Every row comes from one small tree of marks. Brackets hold a mark, then the marks that hang from it, in the order of their numbers. Every link used is in the known rows. Which tree was each row made from?
Known rows
{q117 {q571 q510} q861}: [7,-27,13,-18,-10,-26,13,-29,-16,-8,7,-14,3,14,-7,32,7,-15,5,21,-11,3,6,-8,-19,-18,3,-7,-7,-28,8,-5,39,-2]
{q510 q6 {q287 q324} {q708 {q650 q117}}}: [19,-13,7,-3,1,-1,35,52,-11,-17,-7,-68,9,3,3,6,30,-7,16,7,25,16,12,-30,15,34,-9,-8,-67,-22,-19,32,23,34]
{q861 {q117 {q650 {q209 {q279 q154}} q507}}}: [7,-31,9,-10,-1,14,24,13,-4,-16,26,-12,7,9,12,68,1,-7,10,25,-3,14,16,-27,-3,-24,5,17,-23,3,-18,-4,-1,16]
{q154 {q279 {q510 q6}}}: [26,-29,8,-22,-10,4,36,12,7,-12,14,-22,5,6,18,40,15,-2,19,-5,-8,14,23,-2,-17,-18,-21,-5,-37,-21,-15,11,42,24]
{q571 {q117 {q650 q209 q507}} {q510 q6}}: [19,-23,32,9,-5,-9,20,26,12,-20,37,-42,29,16,7,44,-15,-20,6,31,-30,-3,13,-25,9,-27,3,-8,-33,-17,-5,-3,-6,32]
{q708 {q650 {q117 {q571 q510} q861}}}: [2,-22,4,-9,-17,4,20,5,-18,-7,1,-22,17,-12,-4,30,4,0,3,17,6,7,7,-15,-3,-4,15,0,-20,-21,0,3,40,1]
{q510 q6 q287}: [27,-11,25,-12,-11,-1,30,33,3,-25,-13,-54,6,14,7,29,19,0,17,-1,8,5,20,-22,5,2,-3,-4,-45,-29,-20,17,25,25]
{q117 q571 {q650 {q209 q279}} q861}: [-17,-29,-4,-30,-22,-26,22,-36,-13,-12,21,-8,-11,22,-16,44,-13,-26,7,24,-2,7,21,-8,-6,-15,3,-1,2,-22,-16,-3,17,1]
{q209 {q279 q154 {q510 q287}}}: [15,-37,-15,-24,-3,6,22,25,5,-1,2,-15,10,12,3,54,26,-16,7,-4,2,22,28,0,-29,-11,-20,1,-39,-17,-16,18,18,26]
{q708 {q650 q209 q507}}: [-9,-14,-1,-13,-5,21,35,18,3,-24,-8,-19,21,-20,5,37,6,-7,13,25,-6,11,2,-19,6,-6,15,6,-22,1,-17,6,21,4]
{q708 q650}: [4,-15,3,-12,-13,16,34,23,1,-16,-5,-30,21,-20,-1,38,16,13,17,15,11,10,14,-13,2,-12,13,12,-19,-10,-7,10,39,15]
{q650 q117}: [22,-35,17,-3,-6,10,23,14,-11,-22,2,-14,15,-7,16,39,1,1,15,18,1,7,6,-30,-23,-7,11,8,-36,-11,-15,-2,14,7]
{q571 {q510 q6}}: [24,-20,33,0,-8,-10,14,27,2,-21,4,-33,18,13,9,39,10,-9,17,6,-19,6,14,-21,-8,-28,-4,-9,-25,-18,-3,5,29,26]
{q650 q117 {q209 {q279 q154}} q507}: [-1,-39,-5,-12,6,16,13,13,-8,-24,10,5,15,-1,16,46,-10,-35,3,30,-22,10,-4,-28,-19,1,5,-3,-39,3,-27,-8,-13,-1]
{q279 q510}: [19,-33,6,-13,-6,12,36,12,5,-15,-13,-6,16,4,19,48,15,-4,12,1,-4,20,19,-9,-26,-19,-12,8,-39,-9,-22,17,24,14]
{q144 {q279 q154 {q510 {q708 q650}}} q571}: [15,-16,-16,-10,-3,38,33,29,-14,-23,-19,-4,49,-27,20,31,21,-6,19,1,0,16,25,-1,-35,1,-32,-8,-8,-22,13,19,16,23]
{q117 q571 q650}: [2,-28,11,-17,-10,-15,17,-10,-7,-13,9,-25,1,9,-5,46,-8,-5,10,31,5,5,24,-12,-12,-20,17,15,-12,-31,-7,0,26,4]
{q571 {q510 q287}}: [26,-28,23,4,2,-8,17,20,3,-17,-7,-36,18,12,7,33,17,-11,13,10,-18,6,17,-25,-24,-26,0,-9,-34,-20,-4,5,19,23]
{q650 {q117 {q571 q510}} q209 q507}: [1,-37,14,1,8,5,6,-4,-16,-27,-1,6,14,3,19,32,-16,-38,-1,38,-33,5,-13,-34,-20,-2,14,-5,-34,-6,-22,-14,-3,-17]
{q144 q279}: [16,-26,15,-3,4,16,28,14,-3,-25,-6,-19,31,-19,22,45,9,-1,24,16,-9,7,24,-17,-25,-15,-2,7,-4,-17,-2,8,13,17]
{q861 {q117 q571 q650}}: [13,-30,20,-4,-5,5,21,2,-13,-11,23,-15,0,10,7,61,4,6,10,24,9,11,18,-25,-8,-26,11,24,-14,-13,-10,-6,20,7]
{q708 {q650 q117 q507}}: [5,-22,6,-9,0,20,25,24,-8,-16,-6,-26,26,-22,5,37,-4,4,1,28,3,6,4,-21,-2,-1,24,7,-35,-10,-10,2,26,0]
{q708 {q650 q117 {q209 q279}}}: [-5,-26,-6,-5,-16,22,28,25,-8,-17,4,-11,16,-17,2,40,7,-7,15,10,4,14,8,-21,-2,-5,6,5,-19,-2,-25,4,18,9]
{q209 {q279 q154 {q510 {q6 q324} q708}}}: [15,-31,-11,-27,-5,3,24,32,1,-9,17,-19,13,13,3,52,25,-16,13,-3,7,23,18,1,-16,-6,-25,-1,-40,-6,-12,25,26,40]
{q571 q117 {q510 q6}}: [32,-24,35,13,-6,-5,21,33,10,-15,33,-41,29,8,8,40,8,-5,12,19,-20,-2,8,-21,-1,-27,-2,-4,-32,-20,4,-1,11,35]
{q279 q154 {q510 {q6 q324} q287 q708}}: [29,-17,-12,-30,-14,4,35,29,-1,-14,-6,-45,21,17,17,25,35,-14,11,-5,10,22,16,-4,-6,21,-25,-4,-71,-14,-2,45,32,44]
{q650 q117 q209}: [8,-33,8,0,-14,16,29,7,-10,-31,0,2,12,-4,23,35,1,-18,22,16,-12,11,-1,-38,-16,-4,3,6,-30,2,-30,-3,-2,4]
{q650 q117 {q209 {q279 {q510 q287}}}}: [7,-45,-2,0,-7,17,24,17,-8,-21,-1,8,8,8,17,44,3,-30,13,1,-10,19,9,-29,-25,-5,-13,-2,-37,-1,-45,4,-7,8]
{q209 {q279 q154 q510}}: [12,-38,-14,-25,-4,8,21,22,5,-1,10,-5,11,8,4,61,22,-14,10,-1,-1,23,24,3,-28,-18,-19,4,-31,-11,-14,14,20,25]
{q279 q154 {q510 q6 {q708 {q650 q117}}}}: [21,-16,-15,-29,-24,10,32,36,-7,-8,4,-29,24,3,15,30,29,-7,7,1,8,24,11,-1,2,17,-25,-5,-60,-8,-5,32,39,38]
{q842 q287}: [15,-41,35,-6,-23,4,25,13,5,-15,-12,-21,-3,-5,20,45,21,-5,16,18,7,18,13,-21,-23,-12,20,31,-24,-7,-15,3,23,22]
{q117 q861}: [10,-22,9,-25,-15,-10,37,-15,-5,-19,4,-19,7,4,2,37,10,1,16,16,3,4,9,-13,-13,-14,2,1,-18,-12,-4,3,27,12]
{q209 {q279 {q510 q6 q287}}}: [18,-35,6,-15,0,6,25,33,7,-10,0,-17,5,17,2,55,16,-13,9,-9,4,19,28,-6,-20,-17,-20,-4,-37,-18,-33,16,18,24]
{q117 q571 {q650 q209}}: [-8,-27,6,-15,-16,-11,21,-16,-7,-21,9,-14,-2,10,-2,42,-9,-19,15,29,-5,9,19,-18,-8,-17,12,12,-8,-20,-18,-1,16,1]
{q279 q154 {q510 q6}}: [22,-18,-6,-31,-26,7,29,22,3,-6,-3,-20,19,10,22,44,25,-9,11,-7,-2,22,20,2,-7,2,-23,4,-50,-19,-3,29,33,28]

Write each row's tree
[20,-30,21,3,-11,-19,25,-1,6,-8,41,-38,27,13,-3,42,-9,-7,5,30,-18,-6,18,-18,-7,-35,4,-6,-24,-22,10,-4,4,32] | {q571 {q117 q650 q861} q510}
[28,-34,-2,-20,3,3,40,11,4,-13,10,-28,6,5,15,26,25,-4,18,4,-5,16,20,-8,-26,-10,-23,-10,-49,-16,-18,13,36,30] | {q154 {q279 {q510 q287 q708}}}
[29,-28,6,-21,-8,3,37,14,6,-11,5,-31,4,9,17,34,18,-3,16,-7,-6,14,26,-4,-16,-11,-22,-8,-45,-27,-18,14,39,25] | {q154 {q279 {q510 q6 q287}}}
[27,-17,25,20,5,27,23,35,-5,-30,3,-17,52,-20,17,36,1,-5,21,9,-18,-3,22,-18,-28,-24,-18,-12,7,-34,16,-2,-2,23] | {q144 q279 {q571 q117 {q510 q6}}}
[20,-4,12,-14,4,5,37,45,-6,-33,-6,-76,20,4,-2,11,21,-2,13,15,23,7,5,-23,19,22,4,-10,-61,-12,-10,35,36,40] | {q510 {q6 q324} q287 {q708 {q650 q507}}}
[21,-20,17,15,11,25,20,26,-11,-31,-25,-14,44,-18,17,31,8,-11,21,2,-16,2,29,-20,-43,-23,-16,-15,5,-34,11,2,5,15] | {q144 q279 {q571 {q510 q287}}}
[-8,-22,-1,-8,-5,20,23,11,-13,-20,-6,-11,18,-19,6,32,-4,-13,3,30,-5,9,-3,-23,1,5,20,6,-26,-7,-18,0,21,-10] | {q708 {q650 {q117 q571} q209 q507}}
[13,-29,12,0,-12,4,39,10,12,-21,32,-30,22,-3,7,46,-4,-2,18,32,-4,0,15,-24,-2,-21,8,16,-26,-11,-12,-1,-8,26] | {q571 {q117 {q650 q209}}}
[27,-30,18,6,0,-16,29,10,0,-14,43,-36,28,7,-1,27,14,-7,10,35,-17,-1,-2,-21,-10,-23,-7,-15,-34,-6,9,-4,9,39] | {q571 {q117 q861} {q510 q708}}
[2,-26,11,-20,-16,-38,13,-30,-14,-4,10,-34,0,29,-14,33,-11,-20,-2,24,-6,0,27,-10,-11,-19,7,-11,-13,-40,5,1,28,6] | {q117 {q571 {q510 q287}} q650 q861}
[26,-35,0,-20,-2,5,38,6,6,-10,4,-25,5,4,17,34,20,-3,16,-1,-8,14,25,-6,-27,-16,-18,-5,-43,-23,-16,11,36,22] | {q154 {q279 {q510 q287}}}
[3,-21,-6,-12,-8,5,35,13,-18,-25,12,-23,13,-10,-2,16,19,-6,17,28,9,12,-7,-24,1,7,-1,-5,-31,6,-17,6,27,19] | {q510 {q708 {q650 {q117 q571 q861} q209}}}
[25,-29,20,5,-9,-21,27,4,6,-7,31,-52,25,18,-4,34,-4,-10,1,26,-15,-7,24,-22,-7,-26,2,-11,-35,-30,7,2,-1,33] | {q571 {q117 q650 q861} {q510 q287}}
[12,-34,11,-13,-13,-6,18,-16,-24,-13,5,-8,5,2,6,31,-2,-6,5,22,3,3,2,-20,-21,1,12,3,-25,-23,-6,-7,24,-9] | {q650 {q117 q571 q861}}
[22,-4,11,-12,-5,4,40,46,-6,-31,-4,-76,18,5,-4,10,30,3,19,5,29,10,9,-22,19,21,0,-7,-56,-12,-10,37,39,46] | {q510 {q6 q324} q287 {q708 q650}}
[31,-11,19,-11,1,-5,39,38,-5,-37,-1,-69,13,16,3,14,28,-3,23,7,21,8,7,-27,6,15,-5,-8,-59,-12,-13,32,29,47] | {q510 {q6 q324} q287 q708}
[31,-28,4,-21,-2,2,40,17,2,-17,11,-39,8,10,15,25,23,-4,19,-3,0,15,21,-7,-16,-5,-23,-10,-53,-19,-14,22,41,36] | {q154 {q279 {q510 {q6 q324} q287 q708}}}
[-15,-24,0,-30,-27,-25,27,-42,-14,-16,13,-12,-7,18,-9,37,-12,-21,9,28,-2,4,18,-11,-2,-12,7,3,-2,-23,-11,-1,21,-1] | {q117 q571 {q650 q209} q861}
[18,-29,-8,-8,-4,16,41,27,-5,-18,-15,-22,19,4,14,24,24,-12,8,4,5,22,13,-18,-14,6,-19,-6,-59,-2,-32,25,20,24] | {q279 {q510 q287 {q708 {q650 q117 q209}}}}
[16,-20,-10,-9,-4,36,29,21,-10,-23,-24,4,46,-23,27,40,14,-9,19,-4,-7,14,30,-2,-43,-8,-30,-3,-4,-29,13,15,10,15] | {q144 {q279 q154 q510} q571}
[29,-29,7,-21,-6,4,38,11,5,-13,5,-35,7,10,18,34,17,-5,17,-9,-2,13,26,-5,-18,-9,-18,-4,-46,-27,-13,20,42,27] | {q154 {q279 {q510 {q6 q324} q287}}}
[3,-32,5,-9,-21,5,32,-12,-16,-29,3,3,8,1,18,30,-2,-20,18,14,-11,8,-2,-33,-12,0,-1,-2,-25,0,-25,-3,1,2] | {q650 {q117 q861} q209}
[29,-16,-11,-30,-17,1,33,33,0,-10,-4,-40,16,17,17,25,36,-12,9,-3,6,22,17,-4,-6,17,-31,-10,-69,-14,-9,35,29,42] | {q279 q154 {q510 q6 q287 q708}}
[31,-21,27,4,-5,-17,30,18,0,-20,44,-51,30,14,0,25,11,-10,12,24,-9,-2,-2,-20,4,-14,-7,-15,-39,-11,13,9,17,47] | {q571 {q117 q861} {q510 {q6 q324} q708}}
[27,-31,1,-12,4,7,40,23,1,-18,-14,-25,14,11,15,29,27,-8,10,6,4,21,15,-15,-23,-4,-21,-5,-59,-6,-28,25,21,27] | {q279 {q510 q287 q708}}
[-17,-24,3,-32,-13,-25,23,-42,-13,-18,11,-12,-3,19,-7,38,-24,-27,-2,41,-11,1,13,-13,-1,-9,14,-1,-10,-22,-11,-4,14,-10] | {q117 q571 {q650 q209 q507} q861}
[15,-3,7,-11,-9,6,43,43,-7,-36,-4,-69,17,6,-1,9,29,-7,23,5,22,11,5,-26,22,22,-4,-8,-53,-6,-17,37,33,45] | {q510 {q6 q324} q287 {q708 {q650 q209}}}
[22,-31,6,-5,7,18,33,19,-4,-23,-7,-13,32,-12,27,42,15,-7,19,11,-9,16,24,-12,-29,-10,-20,0,-20,-10,-11,19,14,24] | {q144 {q279 {q510 q708}}}
[-7,-30,14,-8,0,-18,6,-13,-5,-20,9,-16,7,18,-1,43,-20,-33,1,41,-27,5,15,-20,-12,-24,14,-2,-15,-20,-11,-7,10,-2] | {q117 {q571 q510} {q650 q209 q507}}
[-2,-24,-4,-8,-18,23,30,31,-7,-17,0,-10,16,-10,5,41,7,-11,12,0,4,18,11,-18,3,-2,-2,2,-27,-4,-30,11,22,11] | {q708 {q650 q117 {q209 {q279 {q510 q6}}}}}
[18,-14,-16,-32,-21,10,36,31,-3,-10,2,-36,26,4,13,32,33,-7,12,-1,13,25,12,2,3,15,-21,1,-56,-8,4,44,44,42] | {q279 q154 {q510 {q6 q324} {q708 q650}}}
[25,-20,-14,-26,-10,-2,35,33,-1,-4,-9,-41,13,17,20,23,40,-20,10,-4,8,27,20,-5,-8,25,-33,-3,-74,-20,-7,43,24,39] | {q279 q154 {q510 q6 {q287 q324} q708}}
[22,-39,17,4,1,-4,8,9,-21,-15,3,-20,12,5,9,25,5,-12,5,24,-5,6,2,-29,-27,-4,8,-4,-40,-21,-9,-4,20,3] | {q650 {q117 {q571 {q510 q287 q708}}}}
[-12,-18,-12,-20,-4,19,28,23,3,-18,0,-17,19,-16,-2,43,10,-12,9,23,-5,13,6,-13,4,-5,8,4,-20,0,-15,6,19,9] | {q708 {q650 {q209 {q279 q154}} q507}}
[24,-23,19,23,10,29,24,28,-5,-28,1,-10,54,-24,18,37,2,-6,21,14,-20,-2,22,-18,-39,-29,-15,-8,9,-30,18,-6,-5,20] | {q144 q279 {q571 q117 q510}}
[19,-13,-16,-33,-22,8,35,35,-2,-7,3,-31,22,3,12,31,35,-5,9,1,8,25,13,3,5,13,-27,-4,-55,-8,-3,34,42,40] | {q279 q154 {q510 q6 {q708 q650}}}
[-7,-27,-3,-8,-1,24,24,25,-7,-20,0,-10,19,-17,4,41,-4,-13,5,24,-5,12,3,-23,-2,-2,13,1,-27,0,-26,1,12,0] | {q708 {q650 q117 {q209 q279} q507}}
[15,-24,25,-5,-5,-14,6,5,-9,-14,4,-22,7,11,1,36,11,-12,10,17,-12,8,7,-13,-14,-20,5,-1,-16,-28,-1,-2,38,5] | {q117 {q571 {q510 q6}}}
[6,-31,18,-8,-8,-23,7,-7,-7,-11,13,-27,7,17,-7,44,-10,-14,6,29,-10,6,25,-14,-17,-30,14,3,-11,-32,0,-2,28,8] | {q117 {q571 q510} q650}
[13,-42,-2,-14,8,6,28,28,3,-13,12,-6,8,9,0,54,20,-12,12,5,3,22,18,-7,-29,-23,-20,-2,-33,-1,-31,11,18,28] | {q209 {q279 {q510 q708}}}
[20,-17,-2,2,-1,34,31,23,-6,-24,3,-11,52,-34,19,36,12,1,23,16,-5,1,22,-9,-32,-7,-15,3,4,-32,25,1,-4,21] | {q144 {q279 q154} {q571 q117}}
[22,-24,-26,-25,-14,12,34,29,-6,-4,-9,-32,24,2,14,23,36,-9,3,5,9,23,15,-5,-14,19,-21,-5,-68,-10,-6,33,30,33] | {q279 q154 {q510 q287 {q708 {q650 q117}}}}
[22,-30,-24,-23,-1,2,36,22,0,-1,-11,-32,16,10,20,24,43,-19,10,2,6,28,19,-7,-23,19,-28,2,-71,-15,-4,38,19,34] | {q279 q154 {q510 {q287 q324} q708}}
[12,-21,-6,-4,12,1,40,34,-5,-13,-11,-58,11,-5,0,9,39,-6,20,17,21,18,14,-26,-5,18,-4,3,-57,-13,-14,28,21,31] | {q510 {q287 q324} {q708 q650}}
[-5,-24,-12,-11,-19,22,26,25,-9,-15,5,-13,17,-18,2,39,11,-9,15,10,4,15,8,-18,-1,0,4,6,-21,-3,-18,6,20,12] | {q708 {q650 q117 {q209 {q279 q154}}}}
[-8,-23,-16,-17,-24,16,29,13,-13,-12,8,-11,15,-14,-2,37,9,-10,12,9,5,13,7,-14,3,2,2,1,-19,-5,-15,6,22,10] | {q708 {q650 {q117 q861} {q209 {q279 q154}}}}
[11,-42,-5,-13,11,12,24,32,-2,-11,9,-7,13,4,0,52,10,-14,3,12,3,20,14,-9,-24,-15,-12,-5,-39,0,-31,10,18,21] | {q209 {q279 {q510 {q708 {q650 q117 q507}}}}}
